Known rows, with every way that one mark hangs from another:
j255{j737{j61 j212 j428 j628}}: [ 62 -14   7  27  30 -53  32 -46 -26  -2   9   5  13 -12  -9 -24 -30  -8
 -10  31  25 -13  -2  11  38   8   2   0 -14 -33  23 -27]
j737{j61 j255 j628}: [ 42 -18   2   3  22 -35  43 -29 -38 -14  15   3  10 -12  10 -39 -18   5
  -7  27  17 -38 -37  -8  44  -9 -13   5  23 -11   3  14]
j61{j12{j535{j123}}}: [-35  -5  25 -20 -35 -45  10  14 -26   1   4  -5 -36 -18  -9  15 -11 -11
 -35 -10 -14 -19   1  -9 -16 -17  17   3  45   5  -2   4]
j651{j12{j61 j535} j644}: [ 27   5  51  -5  15 -50  27  40  -2   6  16 -10 -42 -55  -2 -44  24  24
 -19  26  29   4  11  23  23 -42  -9  -8  20  25  -5  -2]
j737{j61 j212 j255}: [ 40 -19   7 -17  27 -22  43 -20 -23 -12  20  -6 -11   2   7 -46 -23 -12
 -11  26   6 -23  -5 -11  33 -11 -12  -1  18  -8  18   8]
j651{j12{j535}}: [  4  10  37 -13  -2 -36  12  15  -7  -6  31 -11 -33 -35 -11 -36  30  12
 -17  15  11 -13  11  14  20 -33   5  -2  22  21   2   0]
j535{j12 j123}: [-21  -9  12 -10   1 -40  20   0 -15  -1 -20  10 -56   2  -7  26 -21   4
 -34   9 -16 -17   1 -24 -14  20  38 -13   6  -5  -1   3]
j212{j737{j255 j428}}: [  7   0   0   5  16 -26  15 -24 -19 -13   1  31   3   3 -11 -22   7 -28
 -42 -13   5 -16 -13  27  20 -23 -24 -13  -7 -13   5   7]
j644{j651{j12{j61 j535{j123}}}}: [-12  -6  46 -28  -6 -45  14  31  -1 -15  -3  -4 -65 -30  16  -8  -6  16
 -46  27  25  -9  -6  16   3 -27  -5  11  37   6  -9  -9]
j876{j737{j61{j12{j651}} j628}}: [ 38  -2  -3  -8  20 -46  -5 -30 -50   4  16   2  14 -16  -9 -27 -24 -15
   3  15   6 -41 -46 -19  31  -9   1   9  39  -1  -3 -12]
j737{j61 j212 j255 j428}: [ 43 -14  -3 -10  30 -26  38 -26 -28 -13  17  14   0   3   2 -34 -25 -28
 -28  42   0  -5   7   2  42   1 -17 -15  15 -17  25  -3]
j737{j212 j628}: [ 35  -9  20  -3  25 -42  19 -22 -18  16  20  -1  -7 -18  -5 -37  -9   6
  -8  16  14 -37 -11  10  22  10   7  15  -8   6   9  -7]
j651{j12{j61 j535{j123}} j644}: [ 10   6  50 -12   9 -59  31  45   7   6   5 -15 -63 -58  10 -14   5  16
 -30  25  24   3  10  14   9 -22   2 -11  18  10  -5  -6]
j428{j737{j628}}: [ 25   3  23  -1  12 -32   9 -37 -21  -3  18  -3  16 -18 -16 -12  22  37
 -22   1  23 -23 -30   1  11  -6   3   8   0  -2   9  -7]
j737{j61{j12{j535}} j255 j628}: [ 22 -15  14 -12  -5 -55  38 -16 -53 -14  17  -5   2 -27  -2 -30 -22 -20
  -7  15   5 -39 -30 -11  36 -31 -15  11  72  -2   3  17]
j428{j737{j255 j628}}: [ 30  -3  24 -11  14 -30  23 -47 -24 -15   8   5  23 -20 -10 -20  16  23
 -30   3  20 -41 -36  -3  21 -16 -15   0  14  -3  13   6]
j876{j737}: [ 10 -13   9  -6  16 -14  -6   1 -23  -3   8   7  12  -8 -13 -21   2  10
 -15  16  -2 -22 -14 -15  19  -7 -12  -7   7  22  -3  -3]
j123{j535{j12{j651}}}: [ 12  19  -5  -7  11  -9  -9 -27   2  -1 -16  28 -51   6 -23  -9  -5  -1
 -26  15 -16 -24  -2 -15   4  10  31  -8  18   5 -17  -3]
j876{j737{j212 j255}}: [ 27 -24  14 -33  35 -18  10 -15 -19  -8  10  12   8 -18  -4 -39 -18 -20
 -20  25  -7 -44  -9 -17  34 -12 -30  -8  16  21  16   0]
j876{j737{j61 j255 j428 j628}}: [ 54 -18  -5   5  42 -34  22 -41 -49 -16  12  26  39 -22   3 -31 -29 -20
 -15  52  11 -26 -36 -10  67  13 -41 -13  21 -12   9  -4]
j644{j651{j12{j61}}}: [  8 -17  35  -8  16 -32  12  22 -12  -9  -1  -1 -35 -10   4 -25  10  25
 -44  22  28  -9 -13  23  16 -42 -18   5  10  12 -10  -8]
j876{j737{j212 j428 j628}}: [ 46 -10  12   0  42 -42  -2 -27 -27  15  17  22  26 -25  -9 -29 -18 -17
 -15  41   6 -23 -10  10  46  30 -19   0 -10   9  13 -29]
j428{j737{j61{j12} j255}}: [  9 -13   7 -17  -3 -31  29 -33 -45 -22   9 -10  16   6 -10  -2   2  -2
 -29  -5   6 -18 -26 -22  16 -39 -11 -13  48 -14  18  10]
j644{j651{j12}}: [  1  -2  26 -12  17 -31  -5   1 -15  -9   2  -4 -16 -11 -13 -33  25  12
 -35  13  17 -21  -5  15  10 -44   5  11  -2  21 -12  -5]
j428{j737{j212 j255 j628}}: [ 44  -9  26 -24  29 -38  29 -55 -18  -6  20  -1  11 -25  -3 -30   0  10
 -24   8  22 -42 -23   0  26  -8 -12   5   8  -2  27  -5]
j737{j255}: [  5 -17  15 -10   4 -11  22  -5 -23 -15   7  13  -4  -1 -11 -29   3   6
 -33   5  -5 -31 -12  -5  15 -25 -14  -7  19   8   5  20]
j737{j255 j428 j628}: [ 31  -9  11   8  19 -29  21 -28 -35  -6   7  32  16 -15 -14 -27  -4  -4
 -38  23   8 -33 -22  16  36   2 -24  -9   6  -8   8   7]
j876{j737{j255 j628}}: [ 32 -20  17  -9  33 -29  10 -25 -38  -7   8  20  30 -26  -7 -36 -16  -5
 -15  23   6 -58 -39 -13  44  -8 -32  -4  18  13   4   7]

Rows:
[  6   8  30 -22 -19 -23  14  24   6 -10   4   9 -71 -18  12 -11 -26  22
 -43  10   4 -10  -8   4 -11   1   4   2  48  -8  -5  -4] => j12{j61 j535{j123} j651}
[ 29 -11  20  13  14 -32  13 -23 -11  -5  -5  12   4  -3 -27 -14  -8  -7
 -39  12   3  -5  21  19   9  -9   4 -11 -19 -14  29 -23] => j255{j737{j212 j428}}
[ 21  17  36 -18  -2 -35  12  31   6  -3  -5   2 -63 -39  -1 -20 -12  15
 -38  16   9  -2  -4   8 -15 -15  10   3  31   7 -15  -6] => j12{j61 j535{j123} j651{j644}}
[ 38   7 -12  25  28 -51  23 -39 -31   1  14  11  11  -2   4 -24  -9 -12
  -5   6  28  -4 -29  28  37   7  -4   2 -20 -33  -2 -13] => j212{j737{j61 j428 j628}}
[ 29 -10  19 -13   2 -67  30 -19 -39   8  32 -23 -10 -30   0 -35 -25 -22
   9  19  13 -27 -11  -3  30  -9   8  25  51  -1  10  -6] => j737{j61{j12{j535}} j212 j628}
[  7  19  13 -14  20 -41   7   3  -6   6 -28  12 -63 -25 -24  -3 -16  -3
 -30   5 -11 -17   4 -19 -28   2  50  -5   0   6 -12  -6] => j535{j12{j651{j644}} j123}
[ 10  21  32 -15  -7 -41  -8  12 -22   5   2  -4 -20 -38 -42 -38  19 -16
 -24  -4  -7 -17   3   6 -15 -58  18  14  46  31 -17  -1] => j61{j12{j535 j651{j644}}}
[  2  -5  46 -19   2 -36  11  29  -9 -16   6  -4 -42 -26   5 -34  12  24
 -40  33  27  -8  -6  27  16 -49 -20  14  39  20 -11  -8] => j644{j651{j12{j61 j535}}}
[ 21   9  32 -13 -10 -14   9  25  -3 -12  14  12 -46 -16  -6 -36  -4  29
 -34  17   7  -9 -14  14   1 -22  -8   8  49   5  -7   0] => j12{j61 j535 j651}
[ 32   4  20   2  30 -33  16  20 -10   5 -22  17 -48 -15 -21 -24  -8  17
 -29  19   1  -3  -6  -2  -7 -15  20 -10  14  10 -13  -5] => j535{j12{j61 j651{j644}}}
[ -7  22  28 -23 -13 -48  -8  12 -17   6  -5  -6 -47 -44 -29 -10  -5 -20
 -34 -11 -10 -18   4  -6 -29 -38  34   9  41  19 -16  -4] => j61{j12{j535{j123} j651{j644}}}
[ 60 -16  -3  -1  39 -43  42 -45 -35  -4  19  12   8 -14   9 -40 -30 -22
 -16  47  14 -22 -12  10  57  16 -21  -1   6 -21  23  -6] => j737{j61 j212 j255 j428 j628}
[ 14  -2  46 -10  -3 -40  24  37  -1  -5  23  -3 -47 -30  11 -31  13  29
 -28  21  21  -1   4  22  27 -30 -13  -7  31  11   3   1] => j651{j12{j61 j535}}
[ 44 -16  10  27  12 -46  30 -38 -30 -14   1  -6  13  -9  -4 -23 -15  17
   1  10  25 -26 -23  -6  25 -13  12   5  -2 -25   9  -9] => j255{j737{j61 j628}}
[ 34 -17 -11  -6  31 -17  15 -24 -40 -24  13  25  32  -4  -3 -23 -24 -21
 -27  51  -4 -10 -17 -16  57  -2 -43 -24  23 -10   9  -2] => j876{j737{j61 j255 j428}}
[ 43   0 -13  15  32 -48  35 -49 -35 -12  10  22  17  -3   5 -33 -13 -26
 -12  10  26 -20 -36  24  47  -3 -24  -3  -5 -37   6  -1] => j212{j737{j61 j255 j428 j628}}
[ 15  18 -14   7   8 -38   1 -33 -33  -4   9  13  -7  16 -16 -14 -10 -39
 -25 -22   3   4 -19  21   8 -23  10  -3  17 -27  -2 -16] => j212{j737{j61{j12{j651}} j428}}
[ -2  -2  47 -17 -10 -46  31  38   3  -2  15  -6 -70 -35  23  -5  -5  23
 -36  19  20  -3   3  13  11  -7  -1 -12  29  -3   4   1] => j651{j12{j61 j535{j123}}}
[ 13  12  16  -5   7 -36  -9   0 -30  11   0   0 -11 -21 -40 -30  14 -13
 -27 -18  -6 -20  -6   2 -17 -49  24   2  18  23 -14  -5] => j61{j12{j651{j644}}}
[  6 -12   4  10   7 -21  16   4  -2   3 -21  23 -51  12   5  11 -16  12
 -28  26  -1  -9  -6  -8  20  21   3 -20  23  -1 -14   1] => j123{j535{j12{j61}}}
[ 64 -12  -2   2  50 -47  13 -37 -37   8  25  12  26 -23   7 -35 -31 -20
   2  56  14 -13 -17  -2  65  36 -20  -3  -3  -7  16 -29] => j876{j737{j61 j212 j428 j628}}
[ 44 -12  21  19  22 -50  19 -39 -18   4   1  19  14 -20 -22 -22 -13  -2
 -26  12  17 -22   2  24  22   2   2   0 -23 -18  24 -30] => j255{j737{j212 j428 j628}}
[ 38  -1   9 -19  18 -27  25 -34 -13 -14  28 -23   1   1  -2 -22  -1  15
 -11  18  18   1  -3 -10  21  -1   5   3   4 -13  22 -17] => j428{j737{j61 j212}}
[ 42   5  27   2  22 -21  11  22  -6   3  -1   6 -29 -19 -11 -38   1  22
 -31  13  17  -3 -12  12  -2 -30   2  -2   9  14 -14  -5] => j12{j61 j651{j644}}
[ 24 -25  10  25  -2 -62  29 -30 -49  -5  -4  -8  17  -7 -12  -5 -22  -5
  -6  -8  14 -30 -28  -7  16 -26  11   3  16 -23  12  -6] => j255{j737{j61{j12} j628}}
[ 17  -2  18  -7  12 -20  15  15 -10  -6 -12  24 -51   8 -11 -10 -17  24
 -36  14  -4  -9 -14  -2  -5   1  17  -9  29  -3   0   1] => j535{j12{j61 j651}}
[  3   0 -14  13   1 -49  14 -26 -42  -4   7   8   6  16  -7  -1  -5 -38
 -21 -16   5   7 -12  19  18 -18  -1  -8   5 -27   1  -8] => j212{j737{j61{j12} j428}}
[-21   7  36 -31  -3 -46   0   9  -4 -14   1  -9 -52 -35  -4 -14   5   1
 -39  16  12 -21   4   9  -5 -34  11  15  24  16 -11  -7] => j644{j651{j12{j535{j123}}}}
[ 37 -14   0   8  18 -63  25 -30 -50  16  16   2  14  -8  -4 -16 -24 -32
 -10  25   9 -13  -7   9  39  12   0   3  14 -18  15 -18] => j737{j61{j12} j212 j428 j628}
[ -3  -5  -7   5  -1 -46  20 -17 -36   0   6 -10   0  16  -1  -9  -8 -26
  -2 -25   9 -11 -23   4   9 -34   6   1  14 -18  -3   3] => j212{j737{j61{j12}}}
[ 45 -14   4  17  19 -36  27 -32 -19 -12   1   1   2   3 -14 -21 -20 -11
 -23  27  10   5  13   7  25  -1   5 -13  -8 -31  26 -22] => j255{j737{j61 j212 j428}}
[-14 -21  20  -3   0 -42  34  28 -12  -1 -25  14 -66   6  13  32 -33  20
 -40  15  -5  -6 -10 -18 -11  29  20 -20  18 -16   0   4] => j535{j12{j61} j123}
[ 33  14   8   1  27 -24   4   0   6   9 -29  24 -59 -13 -12 -14 -10   7
 -27  28   1  -4  -6  -4  10   3  14 -15  18   7 -26  -7] => j123{j535{j12{j61 j651{j644}}}}
[ 44   1   9   2  15 -38  25 -45 -28 -10  25 -16  15 -11  -4 -18   4  29
  -5  16  29 -12 -34  -7  28   1   5   6   8 -16   8  -8] => j428{j737{j61 j628}}
[ 22  -9  25 -32  19 -18  25 -37 -10 -16  14  -2   5  -9 -12 -23   7   6
 -37   4   6 -32  -6  -5  11 -21 -13  -2  16   0  30   0] => j428{j737{j212 j255}}
[ 15   7  24 -10  20 -43  19  20  -2   5 -31  13 -74 -17  -9   6 -28  11
 -39  14  -1  -7  -5 -10 -23   5  31 -13  10  -5  -9  -8] => j535{j12{j61 j651{j644}} j123}
